Every row comes from one small tree of marks. The marks that hang from a mark follow it in brackets, in the order of their numbers. Every link used is in the known rows. Which tree was each row made from?
(in the rows, 128 means zero)
Known rows
j_2{j_708{j_968}}: [132 107 129 126 135 133 131 140 128 132 105 132 120 130 132 131 130]
j_968{j_708{j_51 j_529 j_714}}: [101  47 133 123 147 115 141 136 129 150 104 134 125 159 138 105 110]
j_708{j_51 j_714{j_689} j_968}: [134  33 135 137 160 115 148 139 131 123 101 138 108 158 144 103 124]
j_51{j_896{j_708}}: [136 138 139 126 159 130 124 131 108 179 132 124 121 133 123 137 146]
j_714{j_689}: [135 122 123 131 127 126 110 142 119 122 121 146 110 135 132 132 139]
j_51{j_896{j_708{j_529 j_714{j_689} j_968}}}: [132  89 137 129 174 119 134 142 109 178 128 139 116 152 130 134 133]
j_896{j_708{j_51 j_529 j_714}}: [127  71 140 132 145 120 131 117 108 155 114 137 124 157 138 106 110]
j_529{j_708{j_51{j_896} j_714 j_968}}: [127  54 141 119 175 117 161 126 132 143  89 112 127 137 138 107 131]
j_689{j_714}: [131 128 134 144 135 122 120 136 149 110 130 121 128 113 111 117 122]
j_2{j_708{j_51{j_896} j_529 j_714{j_689} j_968}}: [131  50 133 127 169 116 125 142 126 145 104 144 114 161 145 114 122]
j_968{j_708{j_51 j_714}}: [112  68 135 122 142 120 139 132 130 148  98 124 125 149 135 108 128]
j_529{j_708{j_714 j_968}}: [125  67 133 118 151 116 160 127 132 129  90 119 132 132 135 119 124]
j_529{j_708{j_51 j_714{j_689} j_968}}: [129  46 137 122 158 118 153 130 129 125  79 124 119 139 141 104 128]
j_51{j_896{j_708{j_529 j_968}}}: [126 106 138 128 170 128 141 141 109 180 132 132 116 140 124 136 130]
j_351{j_51{j_896} j_529{j_708}}: [132 127 156 134 164 129 187 139 139 171 125 101 116 149 148 137 149]
j_2{j_708{j_714}}: [140 111 128 121 132 118 109 122 130 131 108 130 135 143 138 127 133]
j_351{j_51{j_896{j_708{j_968}}} j_529}: [136 126 158 145 162 134 188 147 129 185 138 112 105 158 145 141 146]
j_351{j_51{j_896}}: [136 134 152 133 151 129 158 135 134 158 135 118 115 131 142 137 151]
j_529{j_708{j_51{j_896} j_714}}: [131  79 140 115 165 116 140 114 131 142  95 110 136 136 139 106 135]

Which tree is each row?
[133 120 140 128 166 131 139 140 109 180 128 126 116 133 123 138 144] -> j_51{j_896{j_708{j_968}}}
[119  45 135 130 156 107 134 117 135 127 124 137 134 166 146  94  97] -> j_708{j_51 j_529 j_714}
[110  44 139 135 182 127 163 147 129 151 127 136 110 149 134 106 105] -> j_708{j_51{j_896} j_529 j_968}
[131  50 139 120 174 117 152 132 128 140  85 121 119 140 140 109 136] -> j_529{j_708{j_51{j_896} j_714{j_689} j_968}}
[107  38 136 137 159 128 164 143 131 129 119 141 111 146 136 100  93] -> j_708{j_51 j_529 j_968}
[105  45 131 125 147 114 133 142 124 147 100 142 116 162 139 106 115] -> j_968{j_708{j_51 j_529 j_714{j_689}}}
[100  64 127 121 141 112 140 140 127 151 111 138 129 156 133 121 111] -> j_968{j_708{j_529 j_714}}
[106  49 134 122 163 113 132 145 123 162 107 140 116 164 138 111 123] -> j_968{j_708{j_51{j_896} j_529 j_714{j_689}}}
[122  10 137 136 191 107 150 148 128 146 119 148 109 174 146 104 110] -> j_708{j_51{j_896} j_529 j_714{j_689} j_968}
[140 113 157 146 165 127 181 149 127 183 134 118 102 167 149 141 149] -> j_351{j_51{j_896{j_708{j_714{j_689} j_968}}} j_529}
[129 121 153 136 141 131 189 135 142 149 117 105 116 147 150 131 137] -> j_351{j_51 j_529{j_708}}
[130  88 154 139 152 123 203 139 144 150 112 107 116 157 153 128 132] -> j_351{j_51 j_529{j_708{j_714 j_968}}}
[123  46 141 135 155 122 151 129 110 156 108 140 115 158 137 106 105] -> j_896{j_708{j_51 j_529 j_714 j_968}}
[118   4 133 139 168 109 151 144 130 125 111 153 110 172 147  98  98] -> j_708{j_51 j_529 j_714{j_689} j_968}
[122  51 139 127 178 105 133 121 132 149 132 133 133 168 144 100 109] -> j_708{j_51{j_896} j_529 j_714}
